What can hang from each mark:
Z60: Z358 Z445 Z992
Z752: Z22
Z992: Z60 Z913
Z358: Z21 Z22 Z60
Z904: Z60 Z984
Z913: Z992
Z445: Z60
Z21: Z358 Z752 Z806
Z984: Z904

(in the rows, 100 means zero)
Known rows, with every way that one mark hangs from another:
{Z913 {Z992 {Z60 {Z358 {Z21 Z752} Z22} Z445}}}: |  97 | 106 | 101 |  90 | 112 | 115 | 107 | 107 |  97 |  93 | 110 | 107 |  91 |  96 |  95 | 110 | 110 |  82 | 106 |  98 |  96 |
{Z60 Z992}: |  94 |  87 | 104 | 107 | 102 |  92 | 103 |  96 | 101 | 100 |  95 | 103 | 106 |  95 |  77 |  94 |  86 |  94 |  76 | 105 |  90 |
{Z358 Z22 {Z60 Z992}}: |  86 |  87 |  83 |  65 |  88 |  85 | 100 | 100 | 107 |  80 | 100 | 120 | 112 | 111 | 110 | 100 |  96 |  93 |  96 |  95 |  85 |
{Z21 {Z358 Z60} {Z752 Z22} Z806}: | 104 | 155 | 113 |  80 | 115 |  93 |  91 |  78 |  93 | 115 |  98 | 111 | 141 |  82 | 124 | 108 | 116 | 151 | 133 | 105 | 126 |
{Z904 {Z60 Z445 {Z992 Z913}} Z984}: |  99 |  76 | 113 | 111 | 107 | 109 | 100 | 109 |  85 | 100 | 107 |  80 |  97 | 131 |  68 |  75 |  75 |  68 |  67 |  97 |  93 |
{Z21 {Z358 {Z60 Z445}} {Z752 Z22} Z806}: | 104 | 163 | 118 |  86 | 111 | 108 |  92 |  84 |  91 | 111 | 101 | 109 | 128 |  81 | 126 | 112 | 123 | 147 | 128 | 105 | 114 |
{Z992 Z60}: |  86 |  82 |  95 | 102 | 108 |  97 | 105 |  99 |  92 | 119 |  97 | 104 | 114 | 104 |  82 |  98 |  83 |  96 |  94 | 110 | 114 |
{Z445 {Z60 Z992}}: |  96 |  71 |  95 | 114 |  87 |  91 | 112 | 106 | 109 |  91 |  89 | 103 | 101 |  95 |  77 |  97 |  83 |  86 |  69 | 107 | 105 |
{Z984 {Z904 {Z60 {Z358 Z21}}}}: | 101 |  94 |  97 |  87 |  78 |  89 |  83 |  82 | 122 | 129 | 108 |  99 | 103 | 126 |  86 |  89 |  76 |  74 |  56 | 107 | 112 |
{Z445 {Z60 Z358}}: |  96 |  93 |  95 | 106 |  81 | 101 | 102 |  93 | 114 | 102 |  93 |  97 |  99 |  99 |  81 | 110 |  83 |  82 |  66 | 107 | 127 |
{Z445 {Z60 {Z358 {Z21 Z752} Z22} {Z992 Z913}}}: | 107 |  77 |  89 | 109 |  92 |  87 | 105 | 109 | 117 |  76 |  98 |  92 |  83 |  95 | 100 | 107 | 101 |  94 | 115 |  89 | 105 |
{Z358 {Z21 Z752 Z806} Z22}: |  96 | 124 |  94 |  65 |  99 |  69 |  87 |  91 | 119 |  97 | 101 | 101 | 121 |  89 | 126 | 100 | 112 | 133 | 138 | 100 | 107 |
{Z445 {Z60 {Z358 {Z21 Z806}} Z992}}: | 112 |  83 |  93 | 118 |  81 |  90 | 105 |  99 | 118 |  86 |  83 |  97 |  86 |  91 |  97 |  99 |  96 |  93 |  79 | 105 | 108 |
{Z60 {Z358 {Z21 Z806} Z22} Z445 {Z992 Z913}}: | 111 | 100 | 100 | 115 | 102 | 102 |  98 | 102 | 104 |  80 | 100 |  89 |  69 |  98 | 111 |  90 | 118 | 100 | 112 |  91 |  71 |
{Z904 {Z60 Z445 Z992}}: |  98 |  83 | 108 | 102 |  96 | 114 |  99 |  97 |  89 |  95 |  97 | 105 |  91 | 111 |  73 |  95 |  87 |  79 |  54 | 108 |  84 |
{Z445 {Z60 Z358 {Z992 Z913}}}: | 105 |  67 |  99 | 133 |  96 | 101 | 113 | 108 |  99 |  92 |  93 |  87 |  85 |  98 |  74 |  98 |  86 |  79 |  76 |  97 | 109 |
{Z21 {Z358 Z22 {Z60 Z445}} Z806}: |  94 | 140 | 103 |  66 | 100 | 103 |  87 |  89 |  91 |  95 |  96 | 107 | 115 | 106 | 132 |  95 | 123 | 122 | 113 | 110 |  98 |
{Z60 Z445}: |  90 | 112 | 108 | 102 |  95 | 108 |  98 |  96 | 103 | 110 | 103 | 100 | 105 |  95 |  86 | 104 |  92 |  95 |  74 | 107 |  96 |
{Z445 {Z60 {Z358 {Z21 Z806} Z22} {Z992 Z913}}}: | 112 |  73 |  87 | 115 |  90 |  83 | 107 | 105 | 115 |  78 |  90 |  93 |  82 |  99 | 106 |  89 | 104 |  97 | 106 |  96 | 101 |
{Z992 {Z60 Z445}}: |  85 |  91 | 100 | 109 | 105 | 114 | 106 | 105 |  89 | 114 | 100 | 102 | 100 | 103 |  84 | 102 |  91 |  92 |  89 | 109 | 102 |
{Z913 {Z992 {Z60 Z358}}}: |  97 |  89 | 105 | 106 | 118 | 113 | 115 |  99 |  84 | 111 | 103 | 105 | 105 | 101 |  70 |  97 |  89 |  72 |  74 | 107 | 111 |

Rows:
|  99 | 147 | 114 |  73 | 114 |  96 |  87 |  91 |  79 | 111 |  94 |  92 | 136 |  90 | 122 | 107 | 113 | 139 | 125 | 107 | 125 | | {Z21 {Z358 Z60} Z752 Z806}
| 101 |  72 |  95 | 103 | 101 |  90 | 110 | 111 |  88 |  97 |  98 | 103 | 115 | 102 |  95 |  95 |  85 |  95 |  94 |  91 |  94 | | {Z358 {Z60 {Z992 Z913}}}
| 102 |  90 |  93 | 113 | 111 | 106 | 102 | 106 |  92 | 102 | 102 |  90 |  80 | 106 | 112 |  93 | 112 | 103 | 129 |  96 |  97 | | {Z992 {Z60 {Z358 {Z21 Z806} Z22} Z445} Z913}
|  88 | 100 | 102 | 112 | 102 | 126 | 101 |  99 |  90 | 111 | 100 |  95 |  84 | 105 |  82 | 111 |  94 |  82 |  82 | 106 | 105 | | {Z992 {Z60 Z358 Z445}}
|  97 | 106 | 101 |  89 | 107 | 107 |  95 | 103 |  88 |  86 | 101 | 107 | 100 | 110 | 114 |  96 | 113 | 102 | 112 |  97 |  80 | | {Z21 {Z358 Z22 {Z60 Z445 {Z992 Z913}}}}
|  95 | 105 |  86 |  65 |  81 |  91 |  95 | 111 | 118 |  71 | 104 | 117 |  99 |  97 | 131 | 118 | 112 | 105 | 122 |  87 |  75 | | {Z358 {Z21 Z752} Z22 {Z60 Z445 Z992}}
| 109 | 124 |  93 |  78 |  90 |  74 |  98 |  90 | 119 | 107 | 100 | 120 | 137 |  80 | 133 | 113 | 104 | 142 | 131 |  96 | 119 | | {Z358 {Z21 {Z752 Z22} Z806} Z60}
| 113 |  89 | 109 | 118 |  93 | 101 |  94 | 102 |  98 | 116 | 106 |  82 |  81 | 121 |  88 |  72 |  93 |  81 |  68 | 101 |  86 | | {Z984 {Z904 {Z60 {Z358 {Z21 Z806}} Z445 {Z992 Z913}}}}
|  89 | 100 | 107 |  90 |  85 | 101 |  91 |  95 | 104 | 129 | 112 |  97 | 106 | 125 |  77 |  83 |  78 |  76 |  49 | 111 |  99 | | {Z984 {Z904 {Z60 Z445}}}
|  99 |  94 |  96 |  96 | 105 | 114 | 109 | 103 | 102 |  94 | 106 | 115 |  88 | 103 |  93 | 101 | 105 |  72 |  90 | 102 |  91 | | {Z913 {Z992 {Z60 {Z358 Z21 Z22} Z445}}}
|  96 | 123 | 109 |  81 | 115 | 109 |  93 | 108 |  81 |  84 | 106 |  98 | 104 | 101 | 118 | 108 | 120 | 115 | 134 |  91 |  87 | | {Z21 {Z358 Z22 {Z60 Z445 {Z992 Z913}}} Z752}
| 100 | 115 | 104 | 107 | 104 | 115 |  97 | 102 |  93 | 108 |  97 |  88 |  87 |  93 | 106 | 114 | 109 | 109 | 115 | 103 | 109 | | {Z992 {Z60 {Z358 {Z21 Z752 Z806}} Z445}}
| 106 |  79 |  97 | 131 | 108 | 115 | 105 | 109 |  92 | 112 | 102 |  90 |  81 | 102 |  93 | 104 |  95 |  90 | 109 |  96 | 103 | | {Z992 {Z60 {Z358 Z21} Z445} Z913}
| 121 | 118 | 115 | 135 | 111 | 107 | 103 |  99 | 103 |  94 | 103 |  90 |  80 |  76 | 104 | 105 | 116 | 121 | 121 |  88 |  86 | | {Z60 {Z358 {Z21 {Z752 Z22} Z806}} Z445 {Z992 Z913}}
| 111 | 107 | 105 | 131 | 119 | 111 | 107 | 102 |  91 | 115 | 105 |  92 |  90 |  86 | 106 | 106 | 111 | 123 | 138 |  93 | 111 | | {Z992 {Z60 {Z358 {Z21 {Z752 Z22} Z806}} Z445} Z913}
|  98 | 109 |  87 |  72 |  91 |  68 |  90 |  86 | 125 |  98 |  97 | 110 | 117 |  97 | 122 |  89 | 106 | 121 | 118 | 106 | 101 | | {Z358 {Z21 Z806} Z22}
| 111 |  74 |  91 | 110 |  87 |  95 | 107 | 118 | 104 |  89 |  98 | 109 |  98 |  97 | 113 | 103 |  95 |  95 | 101 |  89 |  78 | | {Z358 Z21 {Z60 Z445 {Z992 Z913}}}
|  98 |  94 |  95 | 107 | 112 | 110 | 100 | 110 |  95 | 100 | 110 |  89 |  81 | 103 | 106 | 110 | 108 | 100 | 138 |  89 | 101 | | {Z992 {Z60 {Z358 {Z21 Z752} Z22} Z445} Z913}
